Each row comes from the steps of one walk. Every step used is in the known rows, and no mark comes twice. Write the walk behind each row, first mark first.
Known rows
R V T: [ 10  19   3  22  14   1 -18   5  -8  12  12   4 -18  27  -7   2   1   3
  10  -9 -21  -9  14 -17  -9  11 -23  19  -6  -6  -3]
Y W X N T V: [ 14   4  12 -25  11  44  11   5 -29  17   4  37 -14  15  -8   8  21  -6
  10 -14 -24   3  -4 -31 -17   5  -8  40  14  -6  -2]
N Y W: [ 20  35   4  -2  14  20   8   3 -19   4   7  22  27   5 -12   5   5   3
  -3   4 -26   8 -14 -16   4   2  -5  -1  14 -16  -2]
W Y N X R V: [ 29   6  25 -15  22  38   8 -24 -34  22  14  35 -12  12 -26  -2   7 -16
   2 -22 -13 -11  12   5 -17   4 -21  37   5 -10   7]
R T: [ -1  30  12   8  -8 -12  -3  16 -15  -7   7  13  -8  13  14  -4   5  -3
  -1  15 -22 -11  -4  -9   8   9  -2  12  -5  -2  -6]
Y M: [  8  10   1  18  14 -13  -2   7  -1   5   1  17  -5  10   8   9   5  12
   4   5 -21  -9 -10  -9  25   4  -6  13   7   1  -7]
W Y N T V: [  4  23  35 -21   7  27  11  10 -42   5  10  29   5   1   7  -1   6 -13
  13 -14 -20  -6  13   2  -4  12  -3  23   0 -19  -7]
M Y W X N: [ 15   8 -17  -6  11  29   1  -6 -15   7   2  53 -25  14 -11   4  16  -5
  -7   1  -5   1  -9 -31   7   9 -23  19  22 -11 -12]
M Y N T: [  0  23   2  -2   5  28  17  12 -19   5  12  20  -9   2  11   4   8   9
   0   2 -14  20 -11 -11  16  12 -34   6   2 -19 -27]
N T: [  3  21   1  -4  -3  21  11  18  -9   6   5   2  -8  -1  16  10  18   9
   9  -3 -14  10  -1 -13  -1   2 -11  17   1  -5 -14]
T N: [  4  11   4  -5  -5 -11   4   5 -25  12   1   8  -7  -6   7   7  12   6
  17   1 -25   6  -7  -7  -3   3 -15  14   0  -1 -12]
W X N: [  6   2 -17  -3   7  18  -3   0 -10   8   2  39 -26  12  12  -4  19  11
  -2  -8  -8 -11   0 -13  -9   2 -14  21  12   3  -4]
M Y N T V: [  0  17  26   1   6  18   9   6 -40  -5  10  26   3  12   4  -1   6   1
   2   4 -19  22  -2 -13   2  17 -36  13   2 -16 -25]
X R T N: [  8  17  26 -23 -10  -9   1   7 -37   3   8   4 -28   8  -9   4   7   4
  18  20 -27  -5 -10  -7   0   9  -5  19 -13   2  -7]
M Y W X N T: [ 10  14 -16 -20   8  50  14   6 -14  17   6  44 -29   7  -5  13  21  -4
   0  -4  -9  10 -13 -33   8   8 -23  26  19 -16 -15]
M Y W X R: [ 26   6   2 -21  19  32  -2  -4 -19   1   7  33 -22  21 -34   8  14   4
 -14  17   9  -2  -5 -27  14  10 -19  17  10   0 -12]
N T V: [  3  17  22  -3   1  10   7  12 -28  -5   6   7   5   7   9   6  15   1
   8   0 -20  14   5 -14 -15   9 -11  25   2   1 -12]
N X R T V: [ 10  15  40   1   8   9   5  -5 -42  -4  10  21   0  25 -14  -6  12  -2
 -14  18 -24   5  -6  -1 -23   8 -15  33  -8  10   4]
T V R: [  6  24  29  23  13  -4 -21  -6 -32  -5   8  12 -14  15  -1   5   4  17
   1  17 -22   6   9 -10 -17   8  -9   8 -13   3  -5]
M Y N X R: [ 17   8   9   1  23  36  13 -16 -29   8  12  31 -11  14 -15  -4  12  11
 -19   7  -5  23 -18  -1  -1   8 -43  13  -1  -8 -13]
Y W X R: [ 31   3   5 -26  21  33  -1   2 -14  10   5  20 -19  23 -31   6  13  11
  -4   6  -1 -13  -6 -25   6   2   0  22   5   5  -2]
V R T N Y: [ -5  57  23   8   7  -4  -5   6 -39  18  15  14 -10   5   3   8  -5  15
  12  31 -52   1 -14   6   5   7  -9  -7 -18 -10   0]
Y N X R: [ 22   5  16  -2  23  37  17 -11 -24  19   9  20  -8  17 -14  -5  15  18
 -10  -5 -15  15 -17  -1 -11  -2 -24  18  -4  -3  -3]
R T N: [ -6  24  15  -4 -15 -21   4  15 -30  10   5  10 -12   3  11   2   5  -2
  17  15 -36  -7 -11  -5   9   8 -10  16  -8  -3  -8]
T V: [  6  10  21   7   2 -12  -7   2 -33 -14   2  16   9  11   3  -3  10   3
   1   4 -15   5   8 -12 -17  10 -13  16   2   6  -8]
Y N T V R: [  6  27  37   9  18  28  -1   2 -35  13  14   8 -16  16   2   6  -1  23
  12   6 -36  15  -3  -9  -7   7 -14  11 -20 -12 -10]
M Y N T V R: [ -1  32  33  13  18  27  -3  -1 -40   3  15  20 -20  15   0   9  -2  17
   2  17 -23  25  -3 -11   3  16 -31   4 -14 -19 -21]
X R V T N: [ 20   8  17 -10  12   1 -15  -3 -28  24  14  -3 -36  20 -30  11   3   7
  31  -3 -25  -4   7 -14 -18  12 -28  29 -15   0  -4]

Write each row's walk
[ 18  27  -4 -10  24  31   8   9 -16  16   7  34  21  16 -17   2   8   5
 -11   2 -19  -8  -9 -14  12   1  -7   5  16  -6   1]	N Y W X
[  8  31  -2 -15  33  31   8  15 -25  45  12  27   2  20 -22   9   3  15
   5   0 -36 -11 -18  -8  10   4 -16   5  -2 -15   1]	V T N Y W X
[  7  14   7   7   7 -10 -12   3 -23  28   9   3 -22  17 -10   9   1   1
  26  -9 -36  -5   8 -13 -10  11 -31  23  -9  -5  -6]	R V T N
[ 21  30  -4  -5   9  29   9  -5 -21   7   5  41  12   2  -9   2  11   0
   7  -6 -30  14 -17 -20 -11   1  -7   7  21 -21   2]	X N Y W
[  5  10  15  -8  -5  20   6   3 -28  -2   4  23 -10   4  14   4  21  -1
  17  -9 -26  19   4 -20 -31   7 -12  31   6  -6  -8]	X N T V
[  3  17  16  -1  18  38  -7  -1 -27  16  10  30 -39  16   7  10  16  19
   8   0 -25   3   7 -17 -23   5 -13  29  -7   1  -2]	W X N T V R
[  8  26  -2  17  22  -3   4   5  -9   6   7  23  19   8   3   6   2  17
  -1   8 -28  -2 -16   0  27   5 -12   3  13  -5  -3]	N Y M
[ 11  41   5  -6  21  20   7  12 -28  35  11  14  11  10 -20   9   0  11
  15   2 -42   5 -23  -9   5   7 -12  -2  -4 -24  -1]	V T N Y W
[  7  17   4   2  15  -5  -5   7  -8   5   3  32  -9  -2   7  10   4  -7
   5  -4 -10 -29   4   2  29   8   7  17  11  -8  -1]	W Y M
[ -1  31   2  13  32  -4   2  12 -18  35  11  18   2  13  -3  11  -3  22
  16   5 -45  -5 -24   5  27   8 -21   0  -5 -14  -1]	V T N Y M
[ -2  21   2   4   8  -1  -3  15 -19  25   7   4 -20   9   3   8   6  16
  17  -2 -27   0  -9  -6  -3   8 -20   8 -15  -9 -10]	V T N
[ -2  43  19  22   5  -2 -16  10 -16   2  11   8 -30  16   9   4  -2  14
   1  28 -27  -9  -4  -7   8   5   2   3 -21  -6  -3]	V R T
[  9  28 -10   2   2  17   3  -3 -19  -2   7  36   7   1   9  -4  14   8
   4  -3 -22  12  -5  -6 -18   4 -18   3  16 -11  -2]	X N Y
[  8  21  -8  14  17   5   3  -4 -11   8   5  41   4   5   7   3   7  12
   9  -1 -31   2 -18  -6  11   4 -13   7  19 -10   1]	X N Y M
[ 10  12   8  -5  22  27   9  -2 -27  38  12   6 -25  14 -18   9  17  21
   2  -2 -22  13 -18   3 -19   2 -27  22 -18  -2  -1]	V T N X R
[  5  16  -6  -8  -8  30  13   9  -8   7   5  17 -22  -4  20   8  23   5
  17 -12 -19  14  -4 -17 -17   3 -13  23   6 -11 -11]	X N T
[ 16   2  11 -14   9  16  16 -10 -33  25   7  12 -14  -2 -13   9  24  10
   3   0 -20  19 -15   0 -21  -2 -24  28  -4   6  -4]	T N X R
[ -3  25  34   8  -7 -21  -8  10 -37 -17   6  17   4  19   7  -8   4  -9
   0  19 -28  -7   4 -10  -6  13  -7  19  -6   3  -5]	R T V
[ 34   4  10 -14  33  36 -16  -1 -11  28  14  13 -34  44 -48   8   3   5
   7  -5 -11 -25   6 -30  -2   8 -14  32  -4   0   6]	Y W X R V T
[  8  21   8   0  21  34  19  -5 -25  24   8  41   4   0   6  -7  10  -5
 -12 -19 -16  -6  -3  15   0   1 -13  19   3 -17   2]	W Y N X
[ 23  -4  16 -10   7   9   8 -21 -36  27   9  13 -17   8 -27  12  19  -7
  13 -10 -27  12   0  -8 -28   1 -35  43   2  10   1]	T N X R V
[ 29  16   9 -41  24  32  13   0 -36  27  10  25  -1   9 -36  10  10  10
   9   9 -24  -2 -17 -12   3   2 -11  14   8  -1   1]	T N Y W X R
[  7  13 -16   5  30  17   3   1  -8  19   6  53  -5  16   6   1   9  15
  -1  -4 -27 -16 -14  -3  19   2 -16  14  22  -1   4]	W X N Y M
[ 11  22  18  -1   7  18  10   1 -24   5  11  16 -13  18  -7  -2  14   3
 -14  16 -18   3 -15  -1 -10   2 -10  26  -9   5   3]	N X R T
[  7  25   9  15  30 -12  -7   3 -21  38  13  17  -2  20 -16  14  -8   5
  26  -3 -53 -11  -9  -3  18  11 -31  13   0 -11   2]	R V T N Y M
[  4  16   2  10   8   7   1   0 -21  -4   7  29  -5  10   5  -5   3   9
  -7   8 -10  14  -8  -9  17  13 -34   0   4 -15 -23]	M Y N
[ 12  12  50  -4  15  18  13  -7 -49   6  12  26  -1  31 -18 -14   4   2
  -9  11 -33   6 -15   3 -16   8 -21  30 -12  -1   4]	Y N X R T V
[ 14  13  -8  -3  17  20   0   5 -13   4   4  37  -9  16 -13   7  11  -2
 -18  10   0  -4  -6 -25  22  10 -21  14  15  -6 -15]	M Y W X
[  9  22  12 -11  10  16   1   3 -23   6   7  32  -3  -1   6  -6   1  -5
   5 -12 -11 -17   6   5  10   9  -2   8   0 -19  -6]	W Y N
[ 19  32  11  -1  21  11  -1   0 -32  39  14  16   7  17 -32  15  -5  -5
  25  -7 -48   2  -8 -18  -5   8 -24  13   1 -21   2]	R V T N Y W
[ 18  -2  10 -18  24  12 -16   0 -25  34  14   9 -46  32 -32   7   5  11
  20  -5 -19 -21  11 -13 -10  10 -30  32 -11  10  -1]	W X R V T N
[ -3  18  -1  15  20  17  13   6 -21  43   7  12 -11  10   2   8  16  17
   0  -8 -32  10 -19   4 -13   0 -31  19 -13  -7  -3]	V T N X
[  5  18   9  -8   7  30  18  15 -13  15   8   9  -5   5  14   0   7  14
  12  -9 -24  11 -11  -9   7   3 -18  13  -4 -16 -16]	Y N T
[ 19   8   6  -1  15  27  11  -9 -18   9   7  15  -9  10 -11   3  22  13
 -15   2  -7  14  -8  -4 -20  -2 -19  22  -1   7   0]	N X R
[  4  15   0  20  18  25  18  -9 -23  14   8  39   3  10   4  -5  11   5
 -25  -1 -14  22 -19   2   6   6 -47   9   5 -13 -15]	M Y N X
[  6  10  17 -31   3   2   1  11 -33  15   9  15 -35  16 -11   1  10   6
  10  20 -20 -22  -7  -6   7   8  -9  26 -11  11  -3]	W X R T N
